Every row comes from one small tree of marks. The marks that hang from a mark follow it in brackets, in alphabetical order. Every link used is in the known rows. Which tree was each row made from?
Known rows:
selof[kamobo[radum[golo]]]: [-0.283  2.524  1.610  2.012 -0.616 -0.087 -0.667 -2.699 -0.831 -2.887
  2.249 -0.850  0.272  0.663  3.346 -4.872 -2.244  0.038  1.006 -2.750
  0.469  0.867  0.123]
selof[kamobo[golo[radum] pitata]]: [-2.364  3.289 -4.229  0.386 -1.787 -0.453  0.233 -0.965 -0.712 -3.256
  0.368 -0.950  1.008  2.561  1.583  2.097  2.011 -2.556 -2.669  0.001
  0.263 -2.210  0.785]
selof[kamobo[pitata] radum]: [ 0.319  5.323 -2.807  0.306  1.673 -1.407  0.187 -1.501  0.144 -1.375
  0.937 -1.909  0.924  2.192  0.228 -0.836  1.367 -2.570 -0.009 -0.786
  0.847 -1.945  0.199]
radum[kamobo]: [-0.888  0.403  0.709 -0.194  0.597 -0.498 -0.389 -3.717  0.244  0.800
  0.659 -1.431  0.100 -0.564  0.840 -0.348 -2.494 -1.664  0.036 -0.741
 -0.028 -0.509  0.022]
radum[golo selof[kamobo]]: [ 1.516  0.382  2.283  0.209 -0.253 -0.649 -0.528 -3.534 -0.987 -2.497
  2.224 -0.732  0.549  1.576  1.910 -5.620 -3.524 -3.917  1.977  0.658
  0.808 -1.629  0.215]
mevika[golo[radum]]: [-1.558  1.148 -1.960  1.690 -2.742  0.596  0.881  2.103  0.045 -0.720
  0.355 -0.648  0.351 -1.614 -0.561  1.135  1.405  1.410 -2.072 -2.087
  1.945 -1.928  0.262]
mevika[golo[radum[kamobo[pitata]] selof]]: [-1.173  5.727 -5.238  0.741 -1.908  0.380  0.706 -0.529  0.491  0.388
  1.136 -1.507  1.268 -0.457 -0.257 -0.310  1.065 -1.227 -2.669 -1.621
  2.826 -3.589  0.277]
mevika[golo[kamobo radum]]: [-1.468  0.784 -4.481 -0.150 -1.520 -0.055  0.511  0.724 -0.257 -2.718
  0.719 -0.755  0.367 -2.890  0.009  1.707  1.437 -0.543  0.411 -2.216
  2.468 -2.842  0.385]
golo[kamobo[pitata] radum selof]: [-1.471  4.902 -8.487 -2.910 -0.063 -0.079  0.190  0.673  0.355 -2.623
  1.436 -0.478  1.346  0.215  0.812  0.470  4.067 -2.297 -0.403 -0.534
  3.888 -1.598  0.199]
golo[radum[kamobo[pitata] selof]]: [-3.148  4.984 -2.137 -2.054 -0.988 -0.433  0.232 -2.842  0.674  1.173
  1.667 -2.518  0.642  0.899  0.033 -1.747 -0.929 -3.802 -0.860  0.336
  0.627 -1.839 -0.362]
mevika[golo[radum selof[kamobo]]]: [-0.125  3.668 -4.758  0.983 -1.882 -0.264  0.341  1.355 -0.278 -2.547
  2.124 -0.006  1.083  1.107  2.598 -0.147  0.302 -0.426 -1.707 -2.418
  5.899 -3.648  0.330]
selof[kamobo radum]: [ 0.449  2.777 -1.143  0.438  1.434 -1.590 -0.147 -1.402  0.077 -1.918
  1.445 -1.746  0.491  1.850  1.899 -0.576 -0.271 -0.956  0.168 -2.337
  2.040 -1.531  0.169]
pitata[kamobo]: [ 0.029  1.691 -0.214 -0.993  0.630  0.444  0.756 -0.377  0.025 -1.145
 -1.185  0.751 -0.452  0.783 -1.220  1.118 -0.998  0.863  1.357  0.797
  0.175  1.447 -0.015]
radum[golo kamobo[pitata]]: [-0.433  1.595  0.500  1.329 -0.256  0.197 -0.282 -5.480 -0.250 -0.365
  0.541 -1.808  0.819 -1.001 -1.345 -3.622 -0.835 -3.460 -0.499 -0.157
 -2.138  0.052  0.460]
mevika[golo[radum[kamobo[pitata] selof]]]: [-1.694  4.953 -1.978 -0.023 -2.208 -0.152  0.858 -1.619  0.368  1.545
  1.658 -2.341  0.591 -0.601 -0.988 -2.068 -1.503 -3.047 -0.546 -0.028
  0.421 -4.205 -0.209]
selof[radum[golo kamobo[pitata]]]: [ 0.039  3.502 -0.135  1.762  0.626 -0.491  0.200 -6.011  0.143 -0.591
  1.357 -3.087  1.212 -0.730 -1.254 -3.768  0.252 -1.956 -1.302 -2.096
 -1.771  0.012  0.561]
selof[kamobo[golo pitata] radum]: [ 0.519  4.366 -3.061  1.296  0.216 -1.203  0.586 -2.583 -0.303 -2.579
  0.376 -1.547  0.954  3.408  1.232  0.729  1.470 -1.729 -1.482 -0.297
 -1.748 -2.558  0.831]
kamobo[golo[radum selof] pitata]: [-1.342  3.985 -6.089 -0.068 -2.470  0.783  0.754  0.866 -0.071 -1.932
  0.936  0.022  1.309  2.732  1.137  1.572  4.332  0.371 -4.703  0.040
  0.455 -1.110  0.826]
pitata[kamobo[golo radum]]: [-0.360  3.724  0.252  0.549 -1.489  1.030  1.046 -0.954 -0.265 -1.530
 -0.047  0.861 -0.608  2.478  1.962  1.178 -1.414  4.435 -0.033 -0.836
 -3.172  2.391  0.347]
kamobo[golo]: [ 0.573 -1.061  0.086  0.905 -1.405  0.240  0.257 -0.905 -0.673 -1.040
 -0.270  0.433  0.054  1.352  1.060  1.689  0.189  0.698 -1.704  0.647
 -2.744 -0.700  0.779]
pitata[kamobo[radum]]: [-0.791  4.606  0.153 -0.408 -0.015  0.759  0.677 -0.109  0.494 -0.328
  0.084  0.422 -0.706  1.259  0.690 -0.715 -1.750  3.528  1.489 -1.401
 -0.378  2.876 -0.391]
mevika[golo[kamobo[pitata] radum]]: [-1.415  3.269 -6.716 -0.284 -1.264 -0.063  0.818  0.653 -0.193 -2.138
  0.049 -0.972  0.749 -2.500 -1.392  1.290  2.952 -2.006  0.417 -1.059
  1.276 -3.570  0.274]
radum[golo]: [ 0.447 -1.342  1.606  1.671 -0.817  0.692 -0.213 -1.654 -0.725 -1.764
  0.269 -0.189  0.434 -0.967 -0.368 -2.705  0.045 -0.458 -0.505 -0.752
 -0.875  1.054  0.474]
mevika[golo]: [ 1.321  0.123 -0.151  1.988 -1.258  0.348  0.667  0.862 -0.327  0.130
 -0.287  0.092 -0.026 -1.235 -1.036 -0.253 -0.503  0.760  0.013 -0.390
 -0.165 -2.455  0.126]

Which tree is each row?
[-2.511  1.518 -2.092 -0.309 -2.212  0.847  1.203 -0.536 -0.372 -2.867
 -0.541  0.499 -0.112  1.550  0.186  4.179  0.964  2.355 -2.624 -0.444
 -0.372  1.243  0.732] -> pitata[kamobo[golo[radum]]]
[-0.684  2.216 -0.644  0.297 -2.985  0.115  0.970  1.681 -0.082  0.191
  1.638 -0.764  0.167 -0.326 -0.071 -1.218 -0.607  0.327 -0.916 -0.511
  1.447 -3.390 -0.207] -> mevika[golo[radum[selof]]]
[ 1.983  4.284 -1.779  1.797 -0.206 -0.486  0.550 -2.281  0.637  0.724
  2.212 -1.964  0.963 -0.131  1.278 -1.751 -0.935  1.084 -1.701 -3.242
  2.284 -3.378  0.397] -> mevika[golo[selof[radum[kamobo]]]]
[ 1.282  3.810 -6.897 -2.607  1.490 -0.146 -0.195 -0.608  0.113 -1.863
  0.696  0.231  1.054  0.526  0.450 -0.714  2.229 -3.068  1.619  0.966
  1.753 -2.232  0.156] -> golo[kamobo[pitata] selof]
[ 1.517  4.348 -3.080 -0.162  1.437 -1.363 -0.139 -0.814  0.320 -2.231
  2.360 -0.866  1.072  3.284  3.136 -1.662  0.252 -0.352 -0.621 -2.142
  4.495 -1.731  0.202] -> golo[selof[kamobo radum]]
[ 0.725  4.089 -1.407 -1.585  0.681 -1.174 -0.147 -1.530 -0.220 -0.595
  1.167 -0.851  0.442  3.142  0.548 -3.323 -1.998 -5.165  2.375  2.413
  0.426 -3.122 -0.327] -> radum[selof[kamobo[pitata]]]
[-0.277  5.214 -2.333  1.258 -1.082 -0.277  0.062 -1.655 -0.547 -1.745
  1.270 -0.542  0.417  3.415  3.201 -0.615 -0.401 -0.558 -0.264 -0.465
 -2.402 -1.257  0.405] -> selof[kamobo[golo pitata radum]]
[ 1.302  0.597  0.652 -0.444 -1.072 -1.217 -0.124 -2.857 -1.073 -2.107
  1.625 -0.343  0.164  3.949  3.538 -0.991 -3.123 -2.723  0.454  1.809
 -1.104 -3.061  0.460] -> radum[selof[kamobo[golo]]]
[ 0.730  4.142 -1.814 -0.157  1.284 -0.861 -0.074 -3.103  0.882  0.520
  2.187 -1.999  0.943  1.347  2.190 -1.190 -0.520  0.259 -1.865 -2.840
  2.456 -1.011  0.306] -> golo[selof[radum[kamobo]]]
[ 0.993  1.401  0.837  2.225  0.686 -1.036 -0.342 -3.387 -0.659 -3.449
  1.747 -1.604  0.966  0.838  1.493 -3.291 -0.338 -1.291 -0.388 -2.910
  1.417 -0.315  0.626] -> selof[kamobo radum[golo]]
[ 1.578  2.861 -4.052  0.240 -1.220  0.554  0.588 -0.312 -0.217 -0.963
  0.183  0.861  1.045  2.686  0.709  0.658  2.543 -0.199 -2.563  1.873
 -1.533 -1.771  0.754] -> kamobo[golo[selof] pitata]
[ 0.800  5.345 -1.938 -0.027 -1.626  1.207  0.991 -0.458 -0.085 -1.648
  0.741  1.478 -0.077  3.649  3.328  0.024 -0.700  4.696 -0.886 -1.084
 -0.941  1.875  0.327] -> pitata[kamobo[golo[selof] radum]]
[ 1.879  3.600 -3.062  0.724  0.243 -0.034 -0.323 -2.250 -0.837 -3.136
  1.102 -0.045  1.671  1.883  1.091 -4.343  0.655 -3.614 -0.134  0.490
  1.989 -1.210  0.530] -> radum[golo[selof[kamobo[pitata]]]]
[-0.114  6.210 -0.617 -0.985 -0.786  0.167  0.449  0.184  0.647  1.773
  1.908 -1.001  0.051  2.264  0.823 -4.327 -1.057 -0.142  1.429  0.597
 -2.025 -0.209 -0.726] -> kamobo[pitata radum[selof]]
[ 0.802  3.499 -3.640  0.179 -0.838  0.210 -0.002 -3.933 -0.069 -0.133
  0.711 -0.687  1.142  2.408  1.540 -0.201  0.025 -1.719 -2.440  0.795
 -1.767 -2.157  0.731] -> radum[kamobo[golo[selof] pitata]]
[-3.743  4.087 -3.046 -0.668 -0.581 -0.239 -0.010 -2.273  0.613  0.465
  0.832 -2.547  0.715 -0.420 -0.511  0.622  0.933 -2.284 -1.921 -1.130
  0.929 -0.509  0.059] -> golo[radum[kamobo[pitata]]]
[-3.211  2.470  0.120 -1.768 -1.103 -0.751 -0.186 -2.808  0.512  0.852
  2.391 -2.449  0.298  0.594  1.717 -1.480 -2.659 -2.193 -0.733 -0.680
  1.644 -1.350 -0.340] -> golo[radum[kamobo selof]]
[-0.753  4.090 -5.734 -1.606 -1.650 -0.402  0.944  0.433 -0.123 -1.302
  1.318 -1.189  0.631 -1.163 -0.947 -1.316  1.140 -3.397  1.740  0.521
  1.101 -4.935 -0.070] -> mevika[golo[kamobo[pitata] radum[selof]]]
[-2.865  3.061 -6.520 -2.278  0.004 -0.199  0.041 -0.008  0.083 -2.345
  0.229 -1.236  0.797 -1.230 -0.518  1.499  3.380 -2.828  0.333 -0.652
  1.591 -0.918  0.262] -> golo[kamobo[pitata] radum]
[ 0.864  2.704 -3.661  0.229  1.340 -0.504  0.153 -3.511 -0.181 -3.257
  0.854 -1.839  1.224 -1.614 -1.357 -2.974  3.026 -2.480  0.830 -1.833
 -0.859 -0.552  0.751] -> selof[radum[golo[kamobo[pitata]]]]
[ 1.526  3.215 -5.428 -1.939  1.825 -0.951  0.009 -1.183  0.471 -2.396
  1.963 -0.829  0.930  0.486  2.017 -0.281  2.277 -0.029  0.601 -2.083
  3.228 -1.631  0.382] -> golo[kamobo selof[radum]]
[ 0.601  0.738 -3.251 -0.283  0.622  0.067 -0.244 -3.041 -0.821 -3.299
  0.135 -0.607  0.808 -1.956 -1.339 -2.630  1.571 -3.545  1.905  0.509
 -1.254 -0.598  0.588] -> radum[golo[kamobo[pitata]]]
[-2.532  3.057 -2.994 -1.060 -0.836 -0.043 -0.422 -1.852  0.666 -0.221
  2.449 -1.509  0.980  0.501  2.584  0.149  0.073 -0.234 -2.673 -2.318
  4.176 -0.154  0.212] -> golo[radum[kamobo] selof]
[ 0.701  4.686  1.070  0.737 -1.540  0.457  0.364 -1.786 -0.009  0.051
  2.279 -1.020  0.432  1.123  0.444 -7.255 -1.066 -0.463  1.133  0.129
 -2.776  0.610 -0.258] -> kamobo[pitata radum[golo selof]]
[ 2.837  3.404 -5.356  0.014  0.564 -0.648  0.643 -0.057  0.190 -2.238
  1.790 -0.548  1.020 -0.784  1.098 -0.655  1.679  0.829  0.584 -2.784
  2.946 -4.221  0.433] -> mevika[golo[kamobo selof[radum]]]
[ 1.299  1.596 -1.919 -1.671  0.183 -0.279 -0.050 -3.641 -0.673 -2.616
  1.189 -0.854  0.763 -0.485 -0.909 -5.081 -0.163 -5.031  3.316  1.852
 -1.657 -2.016  0.163] -> radum[golo[kamobo[pitata]] selof]
[-0.059  4.882 -8.810 -0.738 -1.207  0.263  0.759  1.457  0.065 -2.384
  1.369 -0.337  1.311 -1.054 -0.156  0.312  3.707 -1.498 -0.488 -1.146
  3.685 -4.117  0.347] -> mevika[golo[kamobo[pitata] radum selof]]
[ 2.054  0.023 -3.182 -0.807  0.307  0.163 -0.604 -2.768 -0.669 -4.063
  1.585  0.501  1.123 -0.775  1.602 -2.807  0.794 -1.841  1.152 -0.928
  2.041 -0.590  0.621] -> radum[golo[kamobo selof]]
[ 2.968  4.439 -3.154  1.868  0.076 -1.051  0.591  0.180  0.004 -1.912
  1.827 -0.657  1.099  2.150  2.253 -1.733  0.197  0.340 -0.725 -2.748
  4.210 -4.042  0.404] -> mevika[golo[selof[kamobo radum]]]
[ 0.740  3.225 -1.710  0.767  0.058  0.493 -0.320 -4.481 -0.149 -0.792
  1.367 -1.029  1.445  0.500  0.056 -4.315 -0.128 -2.805 -1.187 -0.250
  0.062 -0.506  0.491] -> radum[golo[selof] kamobo[pitata]]
[ 0.433  5.224 -4.753  0.525 -0.541  0.046  0.570  0.013  0.066 -0.506
  0.483 -0.593  0.246 -1.778  0.145 -1.906  0.564  0.108  2.807 -1.557
 -1.288 -2.401 -0.175] -> mevika[golo[kamobo[pitata radum]]]
[-1.831  4.227 -5.414 -3.580 -0.270 -0.713  0.298 -0.608  0.215 -1.514
  1.665 -1.548  0.663 -0.028  0.010 -0.941  1.500 -4.157  1.597  1.093
  1.244 -2.596 -0.142] -> golo[kamobo[pitata] radum[selof]]
[-1.661  3.469 -2.712 -0.692 -2.824  0.090  0.875 -0.151 -0.168 -0.757
  0.908 -0.836  0.614  2.622  0.408  0.191  1.496 -1.395 -2.712  1.637
 -1.996 -2.031  0.350] -> kamobo[golo[radum[selof]] pitata]
[ 0.232  6.118 -3.505 -2.899  0.517 -0.452  0.080 -1.582  0.365 -0.061
  2.230 -1.104  0.067  0.627  1.516 -3.904 -0.992 -2.189  3.938  0.505
 -1.255 -1.420 -0.694] -> golo[kamobo[pitata radum[selof]]]
[-0.134  5.013 -0.591  1.831 -0.410 -0.052 -0.403 -2.617 -0.561 -2.455
  1.744 -1.010  0.703  1.055  1.870 -5.111 -0.684 -1.716  0.995 -1.480
 -0.662  0.455  0.186] -> selof[kamobo[pitata radum[golo]]]
[ 1.528  7.005 -5.003 -0.410  1.643 -1.148  0.257 -0.744  0.407 -1.537
  1.621 -1.130  1.451  3.488  1.613 -1.744  2.125 -2.146 -0.838 -0.920
  3.398 -2.357  0.279] -> golo[selof[kamobo[pitata] radum]]
[ 1.279  5.035 -4.814 -0.878  0.866 -0.677 -0.234 -0.257 -0.147 -1.682
  1.107  0.268  1.107  3.266  1.308 -1.594  0.641 -3.320  0.262  1.016
  2.948 -2.498  0.075] -> golo[selof[kamobo[pitata]]]
